Each row comes from the steps of one walk. Every step used is in the known rows, and no mark comes twice. Write the walk behind each row, first mark first.
Known rows:
Q -> D: [ -8  29  -9  -5 -20  -7  -7   1 -33  21   7  -1 -27 -28  -3  27  34  -1
  -2  -8   1   0 -12  -2  -2   2  -6  15   7 -13   3   3  13   7  -7   1
  -4  12 -15   8   0  -8   5 -23   4 -10  10  -1   9  11 -14   7 -16]
Q -> C -> V -> K: [-13   0  19  -7 -11 -11   2 -18 -19   1  24  13 -37 -13  10  -2  11   9
 -21   6   7  14  16   9   8  17 -13  -9 -28 -28  35  20   1  -5  -2   2
 -17  -1  10  44   0 -19   1 -40 -10   5 -15  -2  11  27 -31 -16 -19]
K -> D -> Q -> V: [-17  19 -56 -14 -11 -37  28   4 -11   0   8  11 -27 -47 -17  30  28 -13
 -27  20  -5  -4   4  -3  -5  -5  -6   3 -23 -16  32 -13  14  -7   1  -3
 -18  23  18  16   1  -9 -30 -12  -3 -12  10  18   5  38 -21 -13 -24]
D -> C -> Z -> V -> Q: [  9  -2   3 -26   7 -33  16   5   1   1  12  -8  -2  -2 -15   8  10  -2
 -12  23 -20  -4 -16   5   5  29 -34   5  -8  -8  27  10  27   0  -1   2
  -8  25  -7  31  25 -13  18   3  -2   1  -9  26  21  24  -4 -18 -17]
Z -> C -> V: [ -1   5 -10   1 -27 -16  -2  -9  27  -1  -5   2  -7 -13   3 -11  21   5
 -11  13  -1 -17   3   2   6  19 -31  10 -25 -14  13  -5  -7  -2   5   3
 -13  22   4  17   1  -7  16  -9  -8  11 -27  16  -9  16 -31 -14   6]
Q -> V: [ -8  21 -32 -14   2 -24  12   9  -3   8   9  11 -19 -37 -19  10  17  -5
 -17  13   4 -10   3  -8 -10  -1  -5   4 -19 -11  14  -2   7  -3  -6 -10
 -10  13   6  16   2  -3 -25 -18  -1 -20  -3  11  -1  23 -15  -7 -19]
D -> K -> V: [-10  11   2 -24 -29   0  14  -8  22 -17   5   1 -18 -18 -11  43  26   8
 -16   4  -7 -10  -5   0  -6  -8 -28   5 -27   7   5  -6  17  -3  18  10
 -14  -2  -8  -5 -15 -28 -12  19 -23  25 -15   3  15  13  -5 -10 -31]
Z -> C -> D -> K -> V -> Q: [  3  11  -6 -21 -13 -32   5  -2  -3 -13   9 -11  -4  -9 -10  29   3   5
 -22   9  -6  -9 -21  11   8  21 -27   2  -6  -4  15  -7  21  15   5  14
  -7  27 -16  35   8 -24  -8   7 -11  10  -9  21  26  12   8 -18 -21]
K -> V -> D: [ 19   3 -13 -23 -29 -13   2  22  14  -8   5  -1  17 -18  -2  37  22  -1
  -8  -4   9   0   6   1  -7  15 -17  -6 -14   5   8  -4  19  -1   4   4
   0  -7  -4  -3  -9 -31 -25   1  -4  17  -3   4  15  26   8   1 -26]
Z -> C -> D -> Q: [-23  -4 -34   7 -24 -37  29  -7  -9  -4  -3 -16  -5 -25   5  17  10  -3
 -14  13  -1  -3 -10  15   3   9 -13  11 -27 -17  23 -22   6  21  19  18
 -24  31  22   9   9  -4  17   2 -14  -6  11  19   6   7 -24 -16  -4]
Z -> C: [-19  -3  -3   3 -17 -35  15  16  12  10 -11 -21   0 -10  -1  -1   7   1
   2  15  -4  -1  -5   5  15  14 -18  13 -12  -1   0 -14  -4  15  -5  18
   7  21   7   8  -5   1  23   7   3   2  -6  11   1  11 -17  -6   1]
V -> K -> D -> Q -> C -> Z: [-29  -6  -4  -7 -12 -12  20  -1 -34  12  13  12 -11 -18   6  19  10  -6
 -18  13 -12  14   4   8  -2  18   4  27 -33 -19  35  13  14  11   3 -22
 -29 -13  15  18   7 -16  18 -33  -5 -15   6  13  25   8 -30 -16 -14]
V -> C -> D: [  9  -1 -28   3  -9 -18   0  -8 -20   8  -5 -22  30 -11  14   1  -3   0
 -26   1  16 -18  -7  16   3   8  -9  10 -10 -19   3 -11   7  18  -5   0
  -8  16   1  21   5 -13  12 -24   1  -7  13  11   7  -5   2  -5  11]
Q -> V -> C -> D -> K: [  0  15  -7  -5 -13 -10   2 -19  -4  11  -2 -25   3 -20  -3  28  12  -5
 -21  12  13  -2 -14   2  17   3 -15  -2 -31  -5  13 -21  12  18  11   1
 -16  15   4  37   2  -7  19  -5 -33 -16   4   4  23  -1   3 -17   2]
D -> C -> Z: [ -4  -3  -9  -6  -7  -7  14   6   5  19  -1   0  18 -14   5   9  13   5
  -9  16 -20  15  -4   7  -1  22  -9  30 -40  -4  13   0   7  -2   2 -15
 -21 -10   1  -6  17 -15  41 -13 -18   7   8  13  14  -7 -20 -10  -6]
Z -> V -> D -> Q: [  2  -7 -14 -16 -23 -29  35   4  12  -5  10 -12 -13 -23 -11  35  26 -13
  -3  17  -1   7   0   0  -1  11 -25 -15 -28  -4  36  -9  23   4  16  16
 -16  16  26  10   3 -10  -3  15 -16  -5   3  11  15  36 -15 -16 -20]
Q -> D -> K -> V -> C: [ 12   5  -1  -8 -10 -12  15 -19  -6  10   1 -17   5 -16 -14  36  26   3
 -26   4   2  -6  -1   8  16   4 -25  -5 -22  -1  12  -2  18   3  -9   8
   3   6  -3  19 -26 -23 -12   1 -15   1  -2   5  19  22   1  -6  -7]
Q -> D -> C -> V -> K: [ -2   8   8  -2 -16 -17  -4 -17 -17   6  17   6 -29 -20  13   5  32  13
 -20   3   1  22   4  15  19  21 -19 -10 -28 -30  34   8   2 -15   0  10
 -11   9   4  35   6 -21  14 -34 -21  22   2  -2  11  28 -29 -11 -18]
Q -> C: [-22   9   6  -6  -5 -13  20   0  -3   7  16   6 -35 -16  -2  12  -9  -6
 -10  20   7   8  17  -1  -1   1 -13  13 -23 -12  12  12  10  10 -11  -3
 -13   1  -5  19 -12  -6 -12 -27   1 -24  -9  -8   3  15 -36  -7 -13]
C -> D -> Q -> V -> Z: [ -7  16 -44  13  -2 -11  24   5 -22   4   2  -1  -4 -42 -20   5   7   5
 -28  18   6  -8 -11   7 -11  18   5  -7 -10 -14  25   9   3   8  -3 -12
  -7 -10  31  22  -2  -1  11 -27  -9 -14   4  12  15  -8   2  -8 -12]
V -> Z -> C -> D: [-18   5 -27  21 -25 -24  -1   9 -15   2 -15 -21  25 -18  13  -8   1   5
 -12   8  12 -19 -20  19   8  25  -4  16   1 -16  -3 -14  -4  30   5   5
   1  14   8  15   7  -2  43 -21   2   2   4  12   8 -19   1  -6  10]
Q -> V -> C: [ 17   6 -26  -5  15 -27  22  -7 -11  23   4 -12  10 -25 -20   6   8  -4
 -31  16   7  -6  10   3   9   7 -12  -8 -22 -11  19   0  10   0 -25  -5
   4  14  10  34 -14  -6 -22 -19   0 -27   1  11   6  25  -5  -5   1]
K -> V -> Z -> C: [-20   1 -13  16 -21 -24  19  15   8   0 -13 -17   9 -17 -12   2  11  11
  -7  15  -5 -10 -12  14  13  28 -15   7  -4   2   1  -2  -2  13  -5  13
  18   0  15   3 -19  -3  29   4   2  16 -13  11  10   0  -3  -3  -4]
D -> K -> V -> C: [ 14  -2  -1 -13  -6 -13  22 -17   7   6   2 -20  12 -11 -15  29  16   3
 -28   9   0  -5   3   8  13   1 -28  -8 -29   2  13  -6  17   1  -8   8
   2   3   0  15 -24 -25 -14   8 -15   3  -6   6  16  20   2  -8  -8]
Q -> V -> Z: [ -3  16 -30   6   5  -5  18  13 -13  11   3   0  -4 -35 -24  -1   5   7
 -22  17   5  -6  -5   1  -9  20   4  -8  -3  -6  14  16  -1   1 -14 -17
   5 -17  21  18  -7  -1   8 -28  -2 -11  -2   6  13  -5   8  -2 -13]
D -> C: [  2   6 -17  -6 -10 -24  25   2  23   9   1 -10  -3 -20   2  13  10   5
 -12  29 -11  24   5   8  15   3 -26  12 -36  -5   8 -16   6  -9  -3  17
  -6  12  -6  -5   2 -13  21   4 -22  18  14   0   3  12 -27  -6 -12]

Which walk is each row?
[-15  17  11  -8 -16  -9   1 -17 -10   3   8 -18 -19 -14   2  32  -3  -5
 -14  15  13   5 -13   0  14   7 -17   8 -25  -5  15 -12  15  26  15   2
 -24  14 -10  44   9  -8  23 -10 -32 -18  -2   2  27  -4  -7 -20  -7]  V -> Q -> C -> D -> K
[ 10 -15  -3  -7   5  -5  12   0 -15  27  -1  -9  35  -7  -2   0   6   1
 -18   6 -11  -1  -2   6  -4  23  -2  19 -27  -6  15  10   7   6 -12 -27
 -14 -15   9  12   5 -13  26 -18  -1 -15   1  18  19  -5  -1  -8   6]  V -> C -> Z
[-23  13  -7  16 -27 -21  12   9  -2   7 -13 -19  -1 -23 -13  17  23  11
  -7  12  -1  -6 -19  12  22  28 -16   6  -5   4   1  -4   3  18  -1  15
  19   7  10  15 -21  -2  37   2 -10  11 -10   6  18   0  -2  -4  -6]  Q -> D -> K -> V -> Z -> C
[-15  -6 -32 -12 -31 -31  28 -10 -20  -8  11  -2 -28 -25   7  26  23  -6
 -26  12 -10  13   2  11   8  -2 -15  -2 -22 -22  42 -10  14  -8   6  10
 -24  14  22  18   2 -24  -9  -2 -11  20  19  15  16  33 -23 -16 -24]  C -> V -> K -> D -> Q
[ -2   8 -36  -9 -24 -30  21   9  10   4  -4 -12  -1 -21  13  20  16  -4
 -18  29 -13  23   4  11  25  -4 -27  21 -25  -7  11 -27  13 -16  -6  14
   0  16 -10  -6   0 -20  13   7 -11  37  29   2   6  22 -23  -4 -13]  K -> D -> C
[-11  13 -18  -3  -8 -23  -1  -3 -28  -1  10  -2  -6 -16  12   6 -15  -5
 -20   8  15  -9  -5  14   0  12  -6  19  -6 -26  11  -1  14  26   0  -3
 -19  22 -14  36  14 -12   1 -37   2 -20   3   8  11  -1 -15 -11  -4]  V -> Q -> C -> D
[ -1  10 -11  -5  -5 -14   3   2 -18  24   3   1  10 -20   2  19  23   4
 -11  10 -20  17 -14  10   4  29  -8  31 -25 -11  17   5  15   0  -3 -17
 -17   3 -10  11  20 -15  39 -22 -15  -2  14  16  22  -1 -17  -6  -7]  V -> Q -> D -> C -> Z
[-13  -3 -40 -15 -30 -28  37   0 -10  -6   5  -8 -20 -27   2  30  16 -12
 -19  17 -12   8  -1   6   2 -11 -14  10 -19 -11  29 -18  15  -4   5  10
 -21  16  16   1   1 -19  -8  12  -4  12  23  15  12  25 -19 -11 -22]  K -> D -> Q
[-17  -2  -9  19 -13 -26  18  16   5  12 -13 -24   8 -15 -10 -10   0   9
  -3  19  -2  -1 -12  10  16  30 -11   6  -2   1   2  -2  -7  16 -12   9
  19   2  20  13 -11   6  43  -2   2   4  -7  10  10  -5  -3  -4   4]  V -> Z -> C
[ 11   2 -31  -3  12 -35  34 -15 -11  19   5 -12   3 -30 -24  13  12  -7
 -34  21   4  -1  10   5  11   5 -14 -12 -31 -13  30  -3  11   1 -19  -1
  -5  18  22  32 -14  -5 -22 -13  -7 -29   6  15   8  30 -11 -11  -2]  D -> Q -> V -> C
[-10  13   4  -9 -25  -2  -2 -12   3   4  -2 -21  -8 -13   6  29   8  -1
  -9   8  10   1 -17  -1   8  -1 -15   4 -25  -2   6 -20  10  20  21   3
 -22   9  -2  22  11 -12  31   2 -33   0   3   2  19 -11  -1 -15  -6]  C -> D -> K
[ -3  10  -5  -7 -20   1   4 -18  12  -4  14  21 -29 -15   2  -2   8  -1
 -18  16   7 -12  18  -3  -3   7 -27   9 -34 -22  22  15   1  -4   2 -11
 -26   8  -7  22  -4 -12  -7 -32 -10 -10 -30   3  -8  20 -43 -15  -4]  Q -> C -> V
[  7  -2  -8 -27   0 -35  13   7  -5  -1  11  -6   1  -3 -10  15  15  -8
 -16  23 -20  -4 -18   7  10  26 -33   8  -2 -11  30   4  31  -2  -5   1
  -4  26 -11  30  23 -17  12   5   2   9   0  27  23  29  -3 -16 -17]  K -> D -> C -> Z -> V -> Q
[-28  -7  -8 -19 -27 -23   4  10 -32  -3   9  -2 -15 -10  15  19  28 -12
 -19  10  -6   4  -1   9  18   3 -12  12  -1 -23  30   1  20  -6  -5   0
   0   5   4  22   0 -23   2 -14  12  24  13   8  24  38 -12  -8 -22]  Q -> C -> Z -> V -> K -> D
[  7  -3 -26  -3 -31 -30  27  -6  13  -1   6  -8  -6 -25  -5  26  20  -7
 -11  15   3   9   5   5   4  21 -21  -9 -36  -8  36 -12  10   5  14   9
 -21  16  24  17   1 -12   0   2 -21  -4  -2  15   9  28 -22 -17  -9]  Z -> C -> V -> D -> Q
[ -6  13 -35   9   1 -11  32   5 -12   7   5   2 -12 -41 -27   6   7   5
 -25  22   2  -2  -5   3  -9  19   3 -11 -13  -8  26  12   3   2  -9 -11
  -4 -13  31  21  -8   0   7 -22  -9 -12   1  11  14  -1   2  -8 -16]  D -> Q -> V -> Z
[-19   4  -8  -9   3 -37  19  -4 -31   3  23   7 -36 -32  -8  15  21   5
 -23   7   2  20   4  10   4  12   2 -19 -26 -23  42   7   7  -4  -1   9
 -15   9  28  41   3 -13 -15 -26 -13  -8   6   8  19  32 -19 -13 -33]  D -> Q -> V -> K
[-21  18  -6   7 -21 -13   1  -8   0   6 -11 -25  -3 -23  -4  25  13   0
 -11  17  12  -3 -23   4  17  15 -11   3 -23  -2   8 -23   5  25  18   5
  -8  13  10  36   3   0  42  -4 -34  -6  -2   7  23 -12  -1 -16   1]  Q -> V -> Z -> C -> D -> K
[  3   4  25 -22 -25  -1   1   2  20   9   2 -21  -1  -9  -8  45  31 -11
   4  14   4  11 -14 -11  12  18 -25 -11 -32  13  20 -10  23   8  21   1
  -9  -3   6  24   5 -12  32  15 -37  -2  -9   3  31  17   5 -15 -13]  C -> Z -> V -> D -> K
[  9   8  20 -19 -26  -3   5   2  17  11   5 -23  -3 -12  -5  41  13  -5
   0  10  11  22  -7 -10  14  10 -17 -14 -28  14  13 -16  15   9  12   3
  -9  -4   3  26  -1 -16  18  15 -36  -4   0  -4  28   9  11 -11 -16]  V -> D -> K
[ 11 -15   6  -9   5 -22  25  -9   9  12   0 -25  11  -3 -14   5  19 -10
 -16  18   0 -14   5   3  16   5 -37 -10 -16  -6  17   4  19  -1 -16  11
  12  18   8  19 -12  -7   4   6   2  -7  -8   9   7  32  -6  -6   3]  Z -> V -> C
[ -3   6  29 -18 -24  -3   6  -1  17   7   7 -18  -9 -10 -10  46  26 -11
   2  19   9  14  -7 -11  16  17 -26  -9 -36   9  24  -5  24  13  19   1
 -10  -4   3  32   0 -10  27   8 -37 -12 -11  -1  33  20  -3 -16 -13]  Q -> C -> Z -> V -> D -> K
[  3  -4 -17  -6   9 -10  10   1 -19  29   0  -1  29 -18 -10   4  15  -1
 -23   8  -7  -6   0   4  -5  23   2  17 -31  -9  19  12   8   5 -12 -30
 -13 -10  14  18   5 -10  12 -28  -2 -25  -1  21  16   3  -4  -9   4]  Q -> V -> C -> Z
